Each row comes from the steps of one path. Every step used is in the known rows, and no mark comes twice. Write the path behind each row, first mark first.
Known rows
tufes > rafe: [-2.48 -2.38 -0.12  0.48  1.23  1.06  1.28 -0.06 -1.66  0.96 -0.10  1.12
  0.47  3.54 -2.02 -2.61 -0.17  0.84 -2.51 -2.87 -3.31 -1.07 -0.87  1.64]
befu > rafe: [-2.36 -2.32  0.52  0.09  1.84  0.58  1.26 -0.40 -2.25 -0.11 -0.26  0.35
  2.09  0.48 -2.22 -2.52  0.18  1.11 -1.80  0.49 -1.77 -1.78 -2.09  4.14]
levu > sedob: [-2.31 -2.57 -0.48  1.06  2.32  1.61  0.01 -1.14  0.43  0.38  0.01  0.85
  2.79  3.92 -0.62 -0.94 -2.05  1.05 -1.22  0.13  0.50  0.76 -0.57  2.68]
befu > bamiv: [-2.34  0.92  0.59  1.31  1.70  1.00 -0.49 -0.79 -1.77 -0.40  0.01 -0.86
  0.81  1.37 -0.20 -2.73  0.04  1.60 -2.42  0.49 -1.23  0.65 -0.15  1.75]
nimo > lefes > fovup > sedob > levu: [-2.89 -2.82  1.54 -1.07 -0.21 -0.54  2.13 -0.93 -0.07 -0.60 -0.09  0.74
 -1.02  4.24  0.03 -0.75  1.40  0.96 -2.22 -3.13 -0.43 -0.03  3.51  1.75]
rafe > befu > bamiv > fovup > sedob: [-2.28 -1.56  3.38  0.61  1.55  0.20 -1.25 -0.55 -1.08 -1.12 -0.10  1.09
 -1.94  0.76  3.93 -1.69  0.06  0.61 -0.74 -0.64  1.22 -0.45  1.53  0.22]
tufes > rafe > vinibos: [-2.77 -4.25 -1.43  0.07  1.71  1.76  0.35 -0.58 -1.09  1.21  0.81 -0.48
  1.80  2.42 -2.41 -2.43 -0.71  0.38 -3.25 -3.53 -3.29 -2.11 -0.59  0.15]
sedob > levu: [-2.30 -1.67 -1.41 -0.18 -1.52 -0.03  1.24 -1.03 -0.89 -0.03  0.19  1.20
 -1.00  3.63 -1.62 -1.08  2.84  0.04 -2.16 -1.03 -2.30  0.88 -2.54  0.65]
sedob > fovup > bamiv: [-2.75 -1.37  1.53  0.37  3.56 -0.34  1.16  0.24 -0.17 -1.35 -0.22 -2.36
  1.66  4.33  1.38 -2.13 -0.02 -0.71 -2.34  1.02 -1.46  3.87 -3.67  1.21]
vinibos > rafe > befu > bamiv: [-2.60 -0.10  1.39  0.09 -0.21  2.81 -0.58 -1.87 -1.32 -0.45 -1.19 -0.11
  3.11  1.15 -1.83 -2.04 -0.86  0.40 -2.70 -0.37 -1.96  3.58  0.92  1.61]
bamiv > fovup > sedob: [-1.88 -2.83  2.47  0.16  2.30 -0.76 -0.20 -0.10 -0.79 -0.82  0.43  1.99
 -2.24  2.60  1.91 -1.20 -0.26  0.08 -0.32 -2.16 -0.63 -0.73  1.33  0.15]
sedob > fovup > lefes: [-2.40 -3.64  1.80 -0.44  1.12  0.18  1.43  0.16 -1.53 -1.71 -0.21  0.96
 -1.11  0.91 -0.13 -1.94 -1.35 -2.11 -1.42  1.34 -1.81  2.66 -1.84  3.70]
levu > sedob > fovup > bamiv > befu > rafe: [-2.13 -3.31  2.36  0.93  3.93 -0.07  1.28  0.53  0.36 -1.43 -0.53 -2.20
  3.89  0.11  0.37 -2.45 -0.54  2.18 -1.59  4.93  0.24  0.84 -4.53  4.35]
bamiv > befu: [-1.58 -2.47  1.24  0.66 -0.36  0.11 -0.52 -1.34 -0.78 -0.25 -0.09  0.36
 -1.83  0.27 -3.94 -2.05  0.72 -0.32 -1.51  1.85 -2.23  0.89  1.69 -0.51]
nimo > lefes > fovup > bamiv: [-2.76 -1.03  2.71 -0.81  3.10 -0.40  1.51 -0.27 -0.14 -0.66 -0.51 -2.72
  2.52  3.57  0.21 -1.53 -0.91 -0.08 -2.19 -1.65 -0.60  2.47  2.17  1.68]
bamiv > befu > rafe > tufes: [-1.31 -2.49  2.09 -0.80  0.52  1.43  0.44 -0.90 -0.04 -0.11  0.05 -0.78
  1.58 -0.20 -4.87 -2.55  0.06 -0.38 -2.75  5.28 -0.68 -0.99  0.93  1.24]
levu > sedob > fovup > bamiv: [-2.81 -2.04  1.12  1.03  4.66  0.37  1.09  0.19  1.20 -1.21 -0.21 -2.18
  3.98  5.15  2.64 -1.45 -1.65  0.55 -1.89  1.79  0.56  3.73 -4.37  2.56]
rafe > befu > bamiv > levu > sedob > fovup: [-1.88 -2.87 -0.38  1.53  1.00  1.63 -0.04 -1.57  0.04 -1.88 -0.91  0.52
  1.58 -0.37  3.32 -1.72  0.19  0.59 -1.96  3.92  1.50  2.69 -3.75  0.73]
fovup > bamiv > befu > rafe: [-2.03 -1.37  2.78 -0.04  1.75 -0.55  0.80  0.34 -0.75 -0.72  0.11 -1.51
  2.58 -0.57 -2.19 -2.65  1.38  1.57 -1.55  2.67 -2.44 -0.24 -2.33  2.80]
nimo > lefes: [-3.00 -2.15  3.22 -0.39  2.36  0.58  0.78 -0.59 -1.13  0.37  0.29  0.28
  2.13  0.03 -3.32 -1.46 -1.00 -0.97 -2.12 -2.60 -1.19  1.17  1.67  0.87]
bamiv > levu > sedob > fovup > lefes > nimo: [-0.94 -5.18 -0.57  0.24 -1.21  1.28  0.76 -1.17 -0.41 -2.33 -0.80  3.42
  0.27  1.20  1.11 -1.12 -2.84  0.82 -1.53  2.10 -0.18  1.63 -3.87  1.21]
levu > sedob > fovup > bamiv > befu > rafe > vinibos: [-2.43 -5.17  0.85  0.65  4.38  0.80  0.50 -0.10  0.80 -1.06  0.40 -3.64
  5.05 -0.33  0.10 -2.22 -1.31  1.73 -2.38  3.88  0.25 -0.23 -4.17  2.78]
tufes > rafe > befu > bamiv > levu > sedob > fovup: [-2.03 -3.42 -0.55  1.61  1.18  1.89  0.70 -0.73 -0.24 -1.30 -0.98  0.89
  1.91  0.12  3.42 -2.31  0.03  1.59 -2.48  2.35  0.59  1.40 -4.45  1.34]
levu > sedob > fovup: [-2.34 -4.16 -0.36  1.68  3.60  1.21  0.94 -0.83  0.11 -1.01 -0.87 -0.28
  1.73  3.75  1.07 -1.59 -2.41  0.26 -1.92  2.39  1.37  2.28 -2.66  2.98]
bamiv > levu > sedob: [-1.39 -2.14 -1.45  0.53  0.30  1.06  0.01 -1.50  0.81 -0.32  0.67  2.54
  2.70  1.29 -0.30 -0.66  0.59  0.88 -0.90  0.38 -1.45  0.90 -2.05  0.24]

Which path is each row?
[-1.68 -2.36  3.23 -0.62  2.58  0.67  1.31  0.10  0.73 -1.36 -0.22 -3.06
  2.77  0.88 -2.13 -2.83 -0.03 -0.55 -3.19  6.81 -0.16  1.36 -2.15  1.39] => sedob > fovup > bamiv > befu > rafe > tufes
[-2.08 -1.84  3.63 -0.37  1.64 -0.84  0.66 -0.64  0.26 -0.92 -0.47 -2.64
  0.34  0.96 -1.61 -1.83 -0.06  0.14 -1.88  1.07 -0.98  2.41  3.37  0.24] => nimo > lefes > fovup > bamiv > befu
[-2.42 -4.24  1.40  0.21  2.16  0.96  1.31  0.22 -0.15 -1.47 -0.17  1.25
  0.94  1.80  1.14 -1.28 -2.94 -0.94 -0.93  2.09  0.25  2.72 -2.52  5.25] => levu > sedob > fovup > lefes
[-1.55 -3.91 -1.23  1.24  1.80  0.73  0.99 -1.13  0.40 -1.71 -0.32  1.18
  1.46  1.43  1.62 -1.32 -0.07  0.13 -1.67  2.63 -0.33  2.41 -4.17  0.77] => bamiv > levu > sedob > fovup
[-1.72 -0.68  1.38 -1.29  0.65 -0.90  1.32 -0.75  0.11 -1.41  0.26 -0.44
  1.98  0.71  0.43 -1.27  2.04 -0.27 -1.79 -1.31 -2.81  2.30  0.60 -0.88] => nimo > lefes > fovup > bamiv > levu
[-1.38 -1.19 -1.26  0.10  1.12  0.28  0.74 -1.16  1.61 -1.10  0.00  0.05
  3.14  3.84  2.61 -0.68  0.44  1.61 -1.00  0.84 -0.68  1.93 -1.22  0.98] => lefes > fovup > bamiv > levu > sedob
[-2.60 -2.89  0.95 -1.01 -1.06  2.78  0.08 -2.22 -0.75  0.09 -1.29  1.39
  2.79  2.61 -3.95 -1.01 -0.96 -1.82 -2.08 -1.54 -2.83  3.95  1.30  0.75] => vinibos > rafe > befu
[-1.48 -1.47  1.61  0.35  0.44  1.25 -0.78 -0.97 -1.86 -1.10 -1.44  0.51
  0.35 -0.29  1.59 -1.69 -0.88 -0.18 -1.46  0.18 -0.69  2.91 -1.47  0.61] => vinibos > rafe > befu > bamiv > fovup
[-2.44 -2.19  1.34  0.09 -0.93 -0.22  0.68  0.31 -1.16 -0.49 -0.09  2.14
 -2.57  2.14  3.98 -1.43  2.84  1.91 -1.74 -2.47 -0.24 -1.46 -2.35  0.82] => tufes > rafe > befu > bamiv > fovup > sedob > levu
[-2.23 -1.45  3.49 -0.10  1.45  1.04 -0.72 -0.72 -0.82 -1.21 -0.62  1.40
  0.53  1.43  2.07 -1.34 -1.02  0.68 -1.16 -1.80 -0.79  1.89  1.82  0.94] => vinibos > rafe > befu > bamiv > fovup > sedob
[-0.73 -4.40  0.93 -0.23 -1.55  0.09 -0.12 -0.52 -2.22 -1.49 -0.79  3.19
 -2.91  1.16  0.69 -1.27 -3.01 -0.04 -0.75 -0.24 -0.31 -0.03 -1.93  0.81] => bamiv > fovup > lefes > nimo
[-1.98 -2.69  0.66 -0.29 -0.19 -1.37  0.86 -0.02 -0.47 -0.85  0.54  2.50
 -2.94  3.53  2.08 -0.54  2.68  0.49 -0.88 -2.20 -1.06 -0.41 -1.78  0.05] => bamiv > fovup > sedob > levu
[-3.00 -2.88  3.40 -0.65  2.56  0.21  1.21 -1.10 -0.35 -0.62 -0.31  0.08
 -0.07  3.30 -0.51 -1.42 -1.68  0.54 -1.81 -3.19  0.10 -0.37  7.11  2.05] => nimo > lefes > fovup > sedob
[-1.97 -4.01  0.21 -0.47  2.15  0.18  0.46 -0.85 -0.45 -0.78 -0.11 -3.82
  2.29  0.19 -1.17 -2.62  0.09  1.45 -2.48  2.16 -1.54 -1.67  0.37  1.95] => lefes > fovup > bamiv > befu > rafe > vinibos
[-1.68 -4.90  0.62  0.16 -0.68  1.02  0.90 -0.87 -1.94 -2.03 -1.25  1.86
 -1.67  2.41 -0.41 -1.94 -3.50 -0.16 -2.20  1.20 -0.49  1.62 -2.20  1.91] => sedob > fovup > lefes > nimo
[-1.90 -1.86  1.16 -0.92  1.60  1.86  1.03 -0.76 -0.41  0.10  0.11 -0.55
  3.12  1.91 -3.42 -2.38 -0.66 -0.51 -3.00  3.19 -0.56 -1.02 -0.18  2.33] => befu > rafe > tufes
[-1.59 -2.10  1.72 -0.04  1.42 -0.73  1.36 -0.31 -0.93 -1.22 -0.95 -2.34
  1.12  0.57 -0.91 -2.79  0.84  1.97 -1.66  3.30 -1.34 -0.49 -0.17  3.64] => lefes > fovup > bamiv > befu > rafe
[-2.30 -3.05  1.51 -0.39  1.72  0.32  1.42 -1.40 -1.33 -0.45 -1.18 -0.90
  0.00  2.14 -1.48 -1.75 -1.66 -0.39 -2.32 -1.44  0.10  0.75  4.59  2.13] => nimo > lefes > fovup
[-2.17 -2.47  3.91 -0.65  2.62 -0.82  1.75  0.10 -0.81 -1.08 -0.72 -2.62
  2.63 -1.44 -1.81 -2.56  0.25  1.66 -1.96  1.99 -0.82 -0.19  0.84  3.62] => nimo > lefes > fovup > bamiv > befu > rafe
[-1.48 -1.50  1.42  0.19  0.47 -0.73  0.28 -1.05  0.25 -1.10 -0.75 -2.41
 -1.18  2.95 -0.78 -2.07  0.66  0.50 -1.60  2.33 -1.47  2.10  2.34  0.23] => lefes > fovup > bamiv > befu
[-1.42  0.07 -1.15  1.27  0.94  1.33 -0.53 -1.20  0.30 -0.85  0.59  1.39
  3.12  0.30  1.47 -1.39  0.57  2.60 -1.44  1.35 -0.78  0.81 -2.41  0.95] => befu > bamiv > levu > sedob
[-2.22 -1.62  1.72 -0.62 -1.14  0.42  0.41 -0.73 -0.49 -1.24 -0.52  1.91
 -0.38  2.39  2.17 -0.61  1.88  1.03 -1.61 -1.99 -1.32  2.13 -1.18  0.65] => vinibos > rafe > befu > bamiv > fovup > sedob > levu
[-2.04 -0.72  1.05  0.37  0.29 -1.18  0.44  0.14 -0.90 -1.20  0.48  1.35
 -2.40  2.52  3.60 -1.21  2.58  1.99 -1.36 -1.32 -0.55 -0.39 -2.21  0.69] => befu > bamiv > fovup > sedob > levu
[-2.69 -0.13  1.25  0.83  0.08  1.86 -1.17 -1.69 -1.73 -0.37 -0.62 -0.34
  0.27  0.41  0.25 -2.42  0.34  0.31 -2.23  1.07  0.35  1.01  0.68  1.02] => rafe > befu > bamiv
[-2.11 -4.66  0.17 -0.04  1.31  0.90 -0.24 -1.13 -1.16 -0.07  0.61 -1.48
  1.82 -2.22 -3.88 -2.59  0.23  0.76 -2.34  1.61 -2.11 -2.48 -0.45  1.25] => bamiv > befu > rafe > vinibos
[-2.10 -2.75  2.14  1.23  3.11 -0.16  0.26 -0.16  1.51 -1.33 -0.26 -2.18
  1.72  2.40  0.56 -1.69 -0.65  0.63 -1.58  4.08  0.01  3.56 -2.44  0.90] => levu > sedob > fovup > bamiv > befu
[-1.18 -1.64  2.18 -1.20  1.25  0.65  1.15 -0.75  0.70 -0.88 -0.68 -3.07
  1.89  2.08 -2.27 -2.63 -0.09  0.32 -2.84  5.86  0.05 -0.19  1.76  1.83] => lefes > fovup > bamiv > befu > rafe > tufes
[-1.76 -0.53 -0.37  0.17  1.52  0.46  0.14 -0.59  1.80 -0.59  1.07  0.98
  4.59  2.70  1.26 -0.58  1.03  1.15 -0.84  0.21 -1.80  2.18 -3.39  0.20] => fovup > bamiv > levu > sedob
[-1.00 -3.27  1.97 -0.50 -2.29  1.91 -0.59 -1.15 -2.24 -1.83 -1.84  2.74
 -0.22  0.02  0.65 -1.37 -3.85  0.49 -1.50 -0.06 -0.48  2.46 -1.51  1.25] => vinibos > rafe > befu > bamiv > fovup > lefes > nimo
[-2.02 -0.54  2.88  0.94  2.93 -0.52 -0.74  0.13 -1.22 -1.26  0.46  0.93
 -1.67  1.32  3.65 -1.96 -0.30  1.64 -0.89 -1.11 -0.04 -0.70  0.86  1.05] => befu > bamiv > fovup > sedob
[-2.66 -4.08 -0.84 -0.29  2.33  1.35  0.36 -0.95 -1.55  0.24  0.67 -1.25
  3.55 -0.09 -2.53 -2.39 -0.31  0.58 -2.52 -0.48 -1.96 -2.73 -1.57  2.40] => befu > rafe > vinibos
